Each row was made from one small tree. The marks that hang from a mark follow it in brackets, in alphabetical order. Every link used is in the known rows. Write each row's tree.
Known rows:
nare{ranise{mafur}}: [ 36.1  -1.6  -2.6   9.7  -0.6   2.2  20.5  -1.8  20.4   3.1  14.7 -10.1
   4.5  -8.0 -13.5   9.5  -2.4  16.7  10.6   3.7]
ranise{mafur nare}: [ 46.0  -9.9 -20.6  14.1  -0.3   1.2  19.7  16.3  -0.8  -0.8  20.1 -10.4
  -7.3  -0.5   6.6  -4.3  -4.1  10.4   6.9  14.3]
rusin{gida{katez{rabu}}}: [ -7.5  13.4  -4.7 -13.3  -3.7 -14.7 -22.9   3.5  13.8   6.4   8.4   5.9
 -16.8   8.1 -14.6   1.5  -8.7 -24.1  -4.3 -10.4]
misi{gida{katez{rabu}}}: [-22.7   1.8  -0.2 -17.9 -11.4 -11.8 -12.2 -33.0  13.1  10.3  14.7  -0.2
 -22.7  12.5 -24.4 -11.2 -21.4 -33.9  -9.6  -4.8]
gida{katez{rabu{misi rusin}}}: [-47.0  16.9  -5.3 -20.0   1.1  -3.6 -10.9   6.0  -9.3   7.5 -22.2  -0.1
  -7.7   3.3  15.0   1.5   9.1   0.1 -15.7 -16.8]
rabu{misi rusin{gida}}: [-42.4  13.0   3.6  -4.2   2.9   2.2  -4.9  33.0  -7.1  -7.7 -16.2  21.3
  21.6   9.8  25.7  15.9  18.9  26.0  10.3   8.6]
nare{ranise{katez misi}}: [ 18.9 -15.0  19.7  14.0   3.7  -3.0   8.7  -9.8   8.5  -7.8   1.2   2.9
  14.8   4.0 -26.3  12.4  -6.3  10.1   4.6  -2.9]
nare{ranise{katez}}: [  6.1  -2.9  13.8   7.2   0.5 -10.2  21.2  11.1  21.3 -10.0  18.3   3.6
   3.8   9.6 -29.8  10.2   0.2  13.9   1.6  -1.2]
rabu{misi rusin}: [-36.5   5.2   9.1  -4.0   2.5   0.1  14.9  22.5 -11.7  -3.5 -15.8   7.4
  12.8  15.5  29.0   9.0  12.4  33.0  -0.8  -0.6]
katez{rabu{misi}}: [ -6.0   8.6   0.5  -7.1  -0.8   0.6   8.6  -5.4  -7.5  10.1  -2.6 -23.0
  -8.1  -3.1   5.1  -4.5  -7.3  14.6  -6.0 -11.7]
gida{katez{rabu}}: [ -4.1   7.3  -2.1 -15.0  -2.1 -13.9  -4.9  -8.2   7.0  10.1  11.9  -8.5
 -30.3  13.5 -15.6  -6.5 -13.9 -15.8 -13.7 -16.8]
rusin{gida}: [ 0.9  2.2  7.5  1.5  1.1 -7.8  4.2 21.0 10.9 -3.4 15.5 15.1  0.6 18.5
 -0.4  8.3 -3.8 10.4 12.0  9.2]
katez{rabu{misi rusin}}: [-33.6  19.3   0.2  -9.5   4.1   8.5   1.7  -1.5 -11.2   7.4 -18.0  -9.2
  -1.4   7.8  22.2  -2.9   7.4  16.6  -2.1 -14.6]
nare{ranise}: [ 15.8   9.5  10.5  -1.3   1.8 -16.8  19.9   0.5  23.1   0.7  14.6   0.4
  -0.2  13.0 -21.3  18.6 -11.3  12.4   4.9  -0.4]
ranise{mafur rusin}: [ 51.2 -10.0  -3.3  12.8  10.1  23.4  16.9  -4.1   0.7   4.2   7.2 -14.8
  -0.8 -14.4  14.6 -11.0   5.2   7.6   8.8   1.6]
ranise{katez mafur rusin}: [ 43.4 -25.1   2.0  22.1   9.1  32.6  17.2   7.2  -3.0  -9.5   8.7 -11.5
   0.9 -18.3   5.1 -16.1  14.0   6.8   4.4   2.0]
misi{gida}: [-15.0 -11.3  10.9  -2.1  -8.1  -7.7  15.3 -15.5  11.4   0.9  22.3   7.5
  -4.1  24.6 -10.9  -2.4 -18.5  -0.4   5.6  14.5]
katez{rabu}: [ 11.6   9.1   0.4  -2.6  -0.1  -2.6   7.7 -15.3   8.2  12.1  16.2 -14.9
 -21.0  17.4  -6.0  -9.9 -14.4   0.0  -1.3 -12.0]
rusin{gida{katez}}: [-10.9  -0.3   2.1  -5.9  -4.1 -20.5  -7.6  29.5  12.1  -4.9   9.5  23.8
  -3.2  15.6 -11.4  11.9  -2.2  -6.6  -2.4   4.8]
ranise{katez nare}: [ 16.7  -9.9  -3.6  12.3   0.4 -11.1  20.6  30.2  -0.3 -14.0  21.9   3.7
  -7.1  15.0  -9.5  -3.4  -2.2   6.7  -4.6  11.0]
katez{rabu{misi rusin{gida}}}: [-39.5  26.4  -2.6 -10.1   2.5   6.5 -17.5   9.1  -3.5   4.6 -19.6   7.8
   7.8  -0.6  21.7   4.8  12.8  10.0   9.2  -8.2]

Write each row's tree:
[-17.5   8.5  -0.8 -15.0  -4.5  -9.9  -2.4   2.2  -9.7  11.3  -7.2 -15.8
 -14.6  -6.6  -3.9   0.7  -7.0  -2.6 -18.1 -17.2] -> gida{katez{rabu{misi}}}
[-28.7  18.5  -5.7 -15.8   0.3  -6.8 -14.9  -5.4   4.6   8.5  -2.8   6.7
 -21.6  24.8  -0.1  -6.3   0.0 -16.9 -10.8 -15.9] -> gida{katez{rabu{rusin}}}
[-24.0  12.3  -4.3 -14.7  -3.9  -9.8 -20.7  13.1  -5.7   7.2 -12.0   1.1
  -5.6 -12.7  -2.7   9.0  -0.7  -9.3  -9.1 -11.1] -> rusin{gida{katez{rabu{misi}}}}
[-53.8  11.3   0.8 -12.6  -1.4  -9.8 -15.8  41.0  -6.9  -9.5 -22.2  31.0
  14.0   6.6  18.8  19.5  20.3  11.1  -3.2   2.8] -> rabu{misi rusin{gida{katez}}}
[-57.4   1.6   8.7  -5.6  -6.9   1.6   7.5  -2.5  -4.8  -2.2 -10.9  15.7
  13.7  15.1  17.6   4.7   6.4  18.5   3.7  11.0] -> rabu{misi{gida} rusin}
[-52.9  12.4   0.7 -14.2  -6.1   8.4  -8.4 -27.3  -4.7   7.7 -16.7  -0.6
   1.0   6.0  12.6  -8.3   1.6  -0.2   2.6  -2.0] -> katez{rabu{misi{gida} rusin}}
[-42.8 -12.0  10.7 -12.3 -15.3 -13.6   4.1   2.3  -7.8  -3.8  -1.8   6.8
  -0.8   0.8  -6.5   7.9  -8.3  -1.0 -14.6   7.3] -> rabu{misi{gida{katez}}}
[ 47.9  -0.1  -7.5   7.0   8.6 -15.7 -28.1   8.3 -10.6  -6.3 -14.3  14.0
  14.1 -16.4   5.0  11.2   2.1 -28.9   3.2  14.0] -> ranise{misi nare rusin{gida{katez}}}
[-47.9  10.8  -3.5 -20.6  -8.5  -6.9 -22.3 -28.5   9.7   6.9   0.1  14.8
 -16.9  21.3  -9.5 -11.1  -6.6 -30.8  -6.2  -4.3] -> misi{gida{katez{rabu{rusin}}}}
[ 30.6 -11.7  -5.4  11.9   6.8  43.2   6.8  -7.6 -17.5   1.2 -11.0 -34.5
  -2.5 -47.9  14.9 -23.9  19.7   7.1  -2.1 -15.9] -> ranise{katez{rabu{misi}} mafur rusin}
[-69.4   0.4   7.1 -14.3  -8.7  -8.7  -5.9   5.0  -4.8  -4.6 -15.5  24.9
   8.3  11.3  10.4  10.3   8.3  -0.3 -10.6   7.2] -> rabu{misi{gida{katez}} rusin}
[-37.8  12.9   0.6 -10.4   0.2 -12.6 -19.3  30.7   9.5  -8.7  -2.6  39.6
   4.7  27.5   4.3  15.0  13.7  -5.3  -1.4   4.5] -> rabu{rusin{gida{katez}}}
[ 32.2 -11.0  -3.2   3.9   1.4 -13.9 -16.9 -27.7  -7.2  -3.4  -6.3   8.5
   8.3 -12.1  -4.1   0.5 -12.7 -38.8  -0.8  18.1] -> ranise{misi{gida{katez}} nare rusin}
[ 60.4   1.1  -5.3  15.2  13.1  -5.1 -13.3   3.9  -8.4  -5.2  -7.3   5.3
  20.6 -11.8  12.4   6.9  -2.2 -12.1  15.1  17.4] -> ranise{misi nare rusin{gida}}
[  9.4   1.1   7.5   4.0   9.6  22.2   5.2  -5.0 -17.2  -4.0 -13.7 -24.3
  -1.8 -24.4   5.3 -14.6   7.7   3.6  -8.8 -17.3] -> ranise{katez{rabu{misi}} rusin}
[-28.2   1.4   2.1  -9.6  -9.6   3.2   2.1 -28.3  -2.7  11.1  -0.6 -16.8
  -7.4  -4.6  -1.9  -7.6 -15.1   0.5  -1.9  -3.1] -> katez{rabu{misi{gida}}}
[ 34.3  -2.2  17.9   6.9   6.5   0.0  -6.3 -55.3  14.3   3.1  -8.8  -1.3
  23.5 -14.2 -17.1   9.6 -14.7 -17.1  16.4  11.5] -> nare{ranise{misi{gida} rusin}}
[ 28.4  -3.8  -7.3  10.4  -1.9  16.5   5.7 -16.7  19.4   1.6  15.0 -21.1
  -8.4 -20.4 -25.1 -11.4   3.4  -1.1   6.8 -13.9] -> nare{ranise{katez{rabu} mafur}}
[ 23.2  -9.2 -26.6  14.9  -4.8  19.3  10.5  15.5 -17.7  -0.5  -0.3 -29.4
  -7.8 -31.4   7.0 -18.2   8.5   6.8  -4.0  -3.4] -> ranise{katez{rabu{misi}} mafur nare}
[ 72.2  -6.5 -20.6  17.8   8.8  11.8  14.5   9.7  -5.3  -2.1   9.5 -14.2
   1.8 -21.5  17.8 -10.1   4.7  -0.1   8.2  13.0] -> ranise{mafur nare rusin}
[ 13.8 -18.9  14.1  -0.5   0.6  -0.8 -16.3 -39.2  -2.5   0.7  -7.4   4.9
   8.0  -3.1  -5.6  -2.8 -13.1 -31.3  -0.6   7.6] -> ranise{misi{gida{katez}} rusin}
[ 45.5  -6.0  -3.2  17.6   8.9   2.6  16.1  22.5  -5.6 -14.7  10.9   0.8
   1.7  -5.1  -0.5  -8.7   4.6  -1.0  -2.0  10.7] -> ranise{katez nare rusin}
[ 37.7 -25.1   6.4  21.9   0.5  15.6   7.6  -9.6   7.9  -3.3   2.2 -11.3
  16.0 -17.7 -16.7   3.8   3.8  11.8  11.8  -0.7] -> nare{ranise{katez mafur misi}}
[ 50.6 -33.4 -13.4  27.6  -2.6  14.6   9.1   7.2 -14.6  -6.8   8.7  -9.1
   5.5  -9.6   2.8 -11.1   2.6   7.5   4.5  12.1] -> ranise{katez mafur misi nare}
